What can hang from each mark
duki: tefima
gidom: zuse
tefima: duki rirep
beme: guva kisi
rirep: dokul gidom sevag
kisi: beme
zuse: kisi
guva: beme rirep
sevag: rirep

Known rows, with every way that one mark hangs from another
kisi[beme]: [ -1 -15 -18  18  21 -13 -18   2   1  17   2   4   7  15 -21  20  22  24
   8   0  -8   3  20  -2  -8  31   2  -6  -7  15 -19  -1   5  36  30 -14
   8  -1 -10  -6  -3   6 -14   3   0  -4  -1 -13  -1  19 -22 -10   0   2
   6  -4  -7 -31]
guva[beme[kisi] rirep[gidom]]: [-15  -7 -26  22   4  -4  -6 -11   9  10  14   4  10   4 -29   9  13  27
  -5   2 -21  15  20  19  -6  33  10   0 -31   3 -16   4  -2  43  16  -5
  23  14  22  15 -14  -2   6   6   8 -15  -7   1  19 -12 -18 -31   1 -13
   0   0 -11 -29]
guva[beme rirep[gidom[zuse] sevag]]: [ -1  -4 -24  -9   4   4   1  -8  16  -7   7   0  -5 -17 -32  -6  28  19
  -7  -7 -21  29   4  13   1  38  16  -9 -10  -3 -16  -5  10  46  12 -18
  24  20  24  21  -8 -10  20  21  -2  -5   6   1   7  -1 -18 -13  -9 -14
  -2  17 -14 -28]
rirep[dokul gidom[zuse]]: [ -5 -14  -9  13  13   3  -1 -15  -4   1  -7   6   1   0 -25   5   9  37
  18   2 -21  34   4  12  -5  39  19 -23   0  10 -11 -21   7  27   8  -6
   8  21  10   2  -4  -5 -10   9  -5  -8   6  -8   0   7  -4 -18 -23  -3
 -13  27  -6 -41]
gidom[zuse[kisi[beme]]]: [ -7  -3  -6  15  31 -14  -5   7  -6  17  -7  13   0   7 -19  16  11  33
  18   4 -15  20   6   8  -8  40   9 -15  -8  15 -22  -6  11  49  38 -21
  11  11   1   8   2  11 -17   0  -3 -12   1 -13  -7  19  -5   0  -7   3
   0 -11  -6 -30]
tefima[duki rirep[gidom]]: [ -2  -6 -12  40  24   7  14 -22   6  12   9  -9  15 -13 -25  20 -14  13
  12  -8 -17   6   9   4  -7  25  13   7 -14  13  11 -11  -1  30  13  -9
  18   7   3  -1   8  -9   8   6  -4 -22 -23   2  19   1 -19 -25 -10  -6
  -7  24  -9 -27]
duki[tefima[rirep]]: [-23 -20 -24  11  12  -2   4  -2  17  17  -2   0   2   5 -20  26  -3  24
   2 -12 -13  10  14  -8 -18  32  -3   0  -4  18   2 -13  16  35  19   2
  15   1   3   5 -10   3 -24   1  -3 -17 -19  -3  18  18 -34  -3   8   3
  -7  10  -1 -25]
zuse[kisi]: [-16 -14   1  18  20 -10  -1   4   4  14  -6   5  10   5 -16  27   3  21
   5   2 -19   5   8   3 -22  19 -16 -11 -19  16  -9  -7  13  38  27  -8
   9   6 -12  10 -15  11 -35  -5  -3 -19 -11   3  -2  19 -15  -6  11   2
  11   0   2 -16]
guva[beme[kisi] rirep]: [-20  -2 -23  16  -1  -6 -16  -5  15   9   7   4  13   9 -24  15  17  31
  -9   1 -17  10  21   8  -6  28   1  -3 -27   6 -23  13   2  38  22  -6
  22   5  11   9 -12  -3  -7   1  10 -10  -9  -4  14 -11 -20 -18   9  -4
   9 -16  -9 -25]
gidom[zuse]: [ -7 -11  -2  -3  19  -3   0  -4   6   8  -8   3  -6   0 -14  17  11  24
   7  -2 -12  19   9   3 -15  34  -1 -22  -6  19 -19  -6   7  31  26 -14
  10  10 -11   7   0   1 -16   7 -10 -10   1 -13  -1   8 -15  -6  -5   8
   2   3  -4 -31]
guva[rirep[dokul gidom sevag]]: [  0 -25 -27  14   2   5  -8 -16   9  -7   4 -11  12  -7 -33  -4  23  14
  -4   0 -27  18   0  -1  -1  18   2  -5  -9  -4  -3 -18  10  30   6  -9
  18  13  13   4 -12 -13   2   5   3   0   1   5  -1   7 -17 -16  -9 -20
   3  38  -4 -31]
tefima[duki rirep[dokul sevag]]: [ -7 -13 -12  23  20   7  -3 -14  13  -3  -4 -17  25  -9 -32  13   7  14
   4  -8 -18   6 -13 -13  -2   8  14   6   1   5   1 -12  11  17   9 -16
  26  -5  -1 -20   2 -23  -5  -1  -1 -12 -19   1   3  16 -18 -11 -11 -12
  -6  26   5 -25]
guva[rirep]: [ -6 -18 -16  16   2  -1  -8 -11  12   8   0  -9  -2   4 -19  14  16  12
  -7  -4 -14   7  17  -2 -14  24 -18 -10 -18  10 -10   0   3  35  24 -10
  13   8  -6  11  -6  -3 -15   0   3   1  -6  -3   1   1 -28 -12  15   1
  20   5 -12 -25]
tefima[rirep[gidom[zuse[kisi]] sevag]]: [-11  -7 -11  17  33   6  21  -4   5   8  -2   4   9 -28 -25   5  -7  24
  14  -4 -31  14 -13   8 -12  28  16  -6  -9   3  -1 -22  18  41  31 -21
  21  20  15  12  -9  -3   2   6 -11 -24  -9   8   6  19  -7  -1 -21 -12
  -9  27   3 -26]
kisi[beme[guva]]: [ -1 -16 -11  10  25 -14 -25  -2  -3  21 -11  -2  12   9 -18  21  20  29
  12   7 -10  12  24  -3  -8  16   8  -4   2  23 -12  -8  -4  38  32  -9
  19  -5 -12  -4 -13  12  -3  13   6  -2   3 -15   1  11 -13 -18   8  -4
  11   0 -12 -18]
guva[beme[kisi] rirep[gidom sevag]]: [ -9  -8 -33  12   7  -2  -9  -2  12   5  16   4  18  -5 -35   0  25  21
 -12   1 -23   5  12   8  -5  23  16   5 -29  -2 -14   2   2  41  12 -11
  32  12  28  11 -21  -8  10   9   1 -14  -4   6  17  -4 -14 -23  -7 -20
  10  14  -4 -23]
beme[guva[rirep] kisi]: [-10 -10 -11  15  12  -9 -21  -6   2  18  -9  -7  11   6 -15  14   6  24
  -2   4 -19   6  11   3 -22  11   1   0 -21  17  -9   2  -9  28  39  -9
  28   2  -3  15 -18  -2  -7   4  11  -6  -2  -8  11  -8 -10 -18   8  -8
  26  -5 -10 -15]
kisi[beme[guva[rirep[dokul]]]]: [ -3 -17 -21  18   9  -6 -33 -17   1  10 -16 -14  10   8 -28   6  30  34
   8  12 -16  23  10  -2   3  19  10  -3   3   7 -13  -7   1  36  24  -3
  25   1   1  -2  -6   0   1   2  20  14   9 -12  -5   4 -13 -16   5 -10
   9   8 -16 -29]
sevag[rirep]: [ -4 -26  -2  20  15   2 -11 -10  -2   8 -16   3  14   6 -20  29  10  21
  -2 -10 -15  -3  15  -6 -14  31  -9 -22 -18  10 -11  -4   4  29  17 -14
   5   6 -26  -7  -1   7 -23  -2  -1  -9   0  -2   8  16 -19 -12  -2   5
  13  -5 -10 -23]
kisi[beme[guva[rirep[sevag]]]]: [  8 -17 -23   2  17 -11 -29   0   9  12  -7 -12   5  -3 -26   4  34  11
  -7   3 -14   4   8  -9  -5   8   4   4  -6   7 -13  -6   2  43  38 -20
  29  -3   1   6 -18  -2  12  13   8   8   6  -9  -2  12 -17  -8   9 -16
  23  12 -15 -16]
rirep[gidom]: [ -1 -20 -13  20  16  -3   1  -9   1  14   8   2   7  -1 -20  18   4  17
   9   0 -19  10  20   4 -14  26   1  -8 -14  18  -2 -13   1  31  15  -3
   6  13  -1   5 -14   7 -14  12  -9 -14  -5  -2  10  12 -17 -22  -2   0
   7  20  -6 -29]

Rows
[-10 -25 -37   8  16   0  13  -3  13   9   7   5   4 -11 -30  13   2  17
  -2 -13 -21   7   7  -8 -14  25   9   8  -4   8   9 -26  17  36  11  -6
  19   6  19   4 -18   1  -8  15 -10 -22 -18   7  26  25 -31  -9  -6 -16
  -3  32   1 -26]  duki[tefima[rirep[gidom sevag]]]
[-10 -17   5  33  24   8   3 -16 -15  -1 -24  14  14  -6 -29  16   0  44
  22   1 -29  31 -12  15  -3  44  17 -26 -10   2  -7 -20  13  39  13 -13
  10  26   0   3   4   5 -16  -6  -1 -17   3   5  -1  14  11 -11 -24  -6
 -10   7  -8 -31]  sevag[rirep[dokul gidom[zuse[kisi]]]]
[ -6 -13 -16  11  17  -7 -22   1   7  12  -5  -7  12  -3 -20   8  16  16
 -10   3 -20   2   5  -7 -19   0   2   3 -19  12  -7  -2  -5  30  35 -15
  34  -3   3  11 -28  -9  -5   8   7  -6  -4  -6  11   1  -9  -9   5 -18
  33   6  -1 -12]  beme[guva[rirep[sevag]] kisi]
[  3 -12 -20  12  15  -9 -27 -10   2  19  -7 -13   1   5 -22  10  23  22
   3   9 -11  15  19  -2  -6  22   7   0  -2  14 -12  -1  -3  45  36 -11
  22   1  -1   7 -10   6   6  10  14   6   5 -12   1   2 -19 -16  12  -8
  19  -2 -20 -20]  kisi[beme[guva[rirep]]]
[-15 -12  -3  18  21  -2   9 -10  -5   3 -10  11   4  -5 -22   9   0  42
  24   9 -28  38  -4  16  -7  36  16 -22  -8  11  -8 -21  14  34  18  -7
  10  21  10  11  -2   4 -15   1  -5 -17   1  -1  -6  13   4 -17 -21  -4
 -15  21  -1 -32]  rirep[dokul gidom[zuse[kisi]]]
[-17 -30 -37  15  11   2   4 -10  14   3  -1   0  11  -9 -35   6   4  27
   7  -9 -25  17   1  -9  -6  24  25   5   5   2   7 -30  19  30   0  -2
  20   7  23  -5 -17  -6 -13   7  -2 -15 -16   6  16  27 -24 -11 -13 -19
 -19  42   6 -32]  duki[tefima[rirep[dokul gidom sevag]]]
[-19 -10 -16  20   8  -5 -29 -13   3  11 -16 -13  20  12 -20  12  12  37
   4  13 -24  21   7  -1 -15  10   8  -5 -13  12  -9  -4  -5  23  27   0
  30   1   0   8 -13  -6  -7  -1  16   0   0  -6   3  -9  -4 -23   1 -11
  13   6  -6 -22]  beme[guva[rirep[dokul]] kisi]
[  1 -11 -19  29  22 -11 -12  -8  -7  20  -5  -7   6  -7 -25   7  11  28
  15  14 -24  24   9  13  -8  25   9   9 -13  11  -3  -9  -1  59  39  -9
  23  15  13  21 -14  15  12   9   7  -8   1   0   4   5  -4 -18   5 -16
   8   7 -21 -17]  zuse[kisi[beme[guva[rirep[gidom]]]]]
[-12 -10 -10  32  18   7  -1 -23  12   4  -9 -18  24  -1 -27  20  -7  24
  14  -3 -15  13  -2  -5  -1  18  10   2  -6  11  -1  -5   5  19  10  -6
  20  -1  -6 -15  12 -19  -6  -8   5 -11 -22  -2   6   4 -19 -17  -8  -4
 -12  15   0 -31]  tefima[duki rirep[dokul]]
[-24  -6 -22  20  -4  -2 -21 -13  16   3  -2   0  22  13 -27   8  23  39
  -3   4 -19  19  12   8  -3  26   8  -4 -20  -1 -24   5   6  29  14  -2
  27   3  13  -1  -5  -8 -13  -9  18  -3  -6  -4   6  -9 -16 -23   2  -5
   2  -6  -4 -31]  guva[beme[kisi] rirep[dokul]]
[-19 -16 -28  13   8   5  13 -17   9   8  -9   3  -4  -4 -27   7  -5  43
  20  -3 -22  38   1   5  -7  48  27  -6   6   8   0 -29  19  34   8   1
  14  16  23   5   2  -2  -2   6  -3 -12 -11  -3  13  11 -17 -12 -19  -3
 -26  29  -5 -45]  duki[tefima[rirep[dokul gidom[zuse]]]]
[ -2 -27 -19  14  13  -1  -4  -9   4  -3   0  -2  14  -3 -31   7  18  22
   6   2 -24  13   4  -4  -5  17  12 -11  -6   6  -3 -23  11  24   5  -8
  13   9   3  -8 -14  -4 -12   9  -6  -8   1   2   0  18 -10 -21 -19 -17
   3  42   5 -30]  rirep[dokul gidom sevag]
[ -2 -15 -19  34  23  12   7 -20  10  -2   4 -15  25 -14 -36   7   2  15
  10  -6 -24  10  -8  -6   3  11  23   9  -6   2   8 -21   8  21   0 -13
  28   4   9 -17   0 -23   4   4  -3 -17 -19   6  10   9 -11 -21 -24 -21
  -9  41   1 -28]  tefima[duki rirep[dokul gidom sevag]]
[-22 -29 -28   7  11  -1  -3  -5  21   3 -11  -3  11   2 -30  11  11  28
   0 -11 -18  16  -2 -17 -11  22   9   2   6   5   2 -22  24  26   7  -2
  24  -5   8 -10 -14  -9 -21   1   0 -10 -15   2  11  27 -30  -3  -2 -10
 -11  28  10 -28]  duki[tefima[rirep[dokul sevag]]]
[-17 -25 -25   3  13  -4   2   2  19  10  -2   1   5  -4 -27  17   5  19
  -8 -16 -16   1   6 -16 -18  20  -1   3   0   9   3 -20  20  32  16  -9
  19  -4   6   1 -20  -4 -19   5  -8 -17 -19   1  16  28 -36   2   3  -9
   2  17   5 -23]  duki[tefima[rirep[sevag]]]
[-17 -25 -33  22  11  -1  13  -9   9  18   3   3   0   0 -26  20  -7  29
   9 -10 -17  12  19  -1 -17  34   9   5  -6  14   9 -23  12  40  16   2
  10  11  17   9 -10   5  -8   9  -5 -20 -17   3  26  16 -30 -13   1  -2
 -12  23  -6 -32]  duki[tefima[rirep[gidom]]]
[  1 -18 -10  -5  11  -4 -18  -8  12   6 -10 -18   2 -13 -19   7  23   6
 -12   0 -20   6   6  -8 -15   6  -6  -1  -7   9  -2 -11   2  33  29 -13
  27   1  -9  10 -24  -5   0  13   3   3   2  -2   3   8 -16  -7  11 -17
  28  18 -10 -13]  beme[guva[rirep[sevag]]]
[-11 -15 -17  11  10  -5 -30  -7   8   3 -13 -11  20   1 -25   1  19  30
  -7   7 -25  13  -2  -7 -13  -2  12  -2 -13   7 -10  -6   0  21  27 -12
  37  -6   5   3 -22 -12  -7   0  12   1   2  -4   2   2  -5 -16  -3 -23
  21  16   2 -18]  beme[guva[rirep[dokul sevag]] kisi]
[  1 -13 -25   5   8   9  -1 -17   8  -9  -5  -6  -4 -13 -29 -13  21  21
   4   0 -26  28  -5   6  -2  35  12  -9  -3  -4 -10 -16  10  34  11 -20
  21  20  19   7  -6 -17   5  11  -3   3   8  -1  -5   6  -8 -11 -21 -16
  -2  32  -4 -38]  guva[rirep[dokul gidom[zuse] sevag]]
[-18  -7 -26  10  -1  -3 -23  -5  17  -4  -1  -2  25   6 -34   1  33  27
 -14   2 -22  16   4   0   1  17  10  -5 -19  -6 -24   5   8  29  11 -10
  34  -1  19  -7 -17 -15  -5  -5  12  -3  -2   0   4   1 -15 -16  -5 -17
   7   5   2 -26]  guva[beme[kisi] rirep[dokul sevag]]
[ -6 -10 -18  24  14  -5 -12 -15  -1  18   4  -4   9  -5 -20  11   1  27
   5   7 -24  16  14   9 -18  16  12   5 -23  14   0  -5 -12  33  33  -6
  25  12  11  24 -19  -2   8  12   6 -10   0  -3  19 -13  -5 -28  -1 -13
  21  11 -13 -21]  beme[guva[rirep[gidom]] kisi]
[-22 -28 -33  24   7   3  10 -16  10  10  -4  -3   9   0 -30  15  -4  37
  15  -4 -23  27   8  -2 -10  36  17   4   1  11   7 -27  13  32   4   8
  17   8  18  -2  -5  -1 -11   3   1 -14 -14   4  18  14 -25 -21  -9  -9
 -20  32  -3 -37]  duki[tefima[rirep[dokul gidom]]]
[  5 -10 -20   0  11   7   6 -10   9  -2   6  -2 -10 -18 -28  -5  15  11
  -4  -6 -21  16   1   7 -10  32   7  -9 -10   1  -8 -12   7  39  19 -20
  20  23  12  24  -9 -12   9  17 -10  -2   4   0   2   5 -12  -8 -13 -12
   7  28 -10 -32]  guva[rirep[gidom[zuse] sevag]]
[ -6 -15  -9  13  24   1   6  -1  -1  -4  -8   8   7 -13 -26   2   8  34
  15   6 -32  33 -15   8  -4  28  17 -16  -8   5  -7 -27  18  34  14 -17
  19  19  12   8 -15  -4 -10   7  -9 -16   1   3  -9  21   5  -8 -24 -16
  -9  28   5 -27]  rirep[dokul gidom[zuse[kisi]] sevag]
[  2 -22 -21  10   7   2 -16 -21   8  -2  -9 -16  11 -14 -30  -5  20  17
   1   9 -27  25  -1  -1  -4  10  13  -1  -6   4   5 -22   1  32  13  -7
  29  10  13  11 -26  -9  10  15   8   2   6   4   3   4  -8 -24  -5 -28
  12  44  -8 -20]  beme[guva[rirep[dokul gidom sevag]]]
[  5  -1 -14  18  32  12  20 -11   9   2   8  -8   6 -27 -29   6  -7  15
  12 -13 -20  13  -9   0  -3  24  27   5  -2   7   1 -13   5  31  14 -26
  24  13  12   0   3 -15  18  17 -14 -19 -16  -1  13  10  -8 -10 -25 -13
  -7  25  -3 -30]  tefima[duki rirep[gidom[zuse] sevag]]
[ -4 -23  -4  24  17  12  -3 -23 -10  -2 -20   9   6  -4 -29  11  12  40
  15  -4 -22  26   2   7  -2  45  22 -29  -7   3  -6 -18   7  29   4 -13
   8  23   2  -4   6  -2  -7   6   0  -8  10  -3   6   8   2 -19 -26   0
  -5  14  -8 -40]  sevag[rirep[dokul gidom[zuse]]]
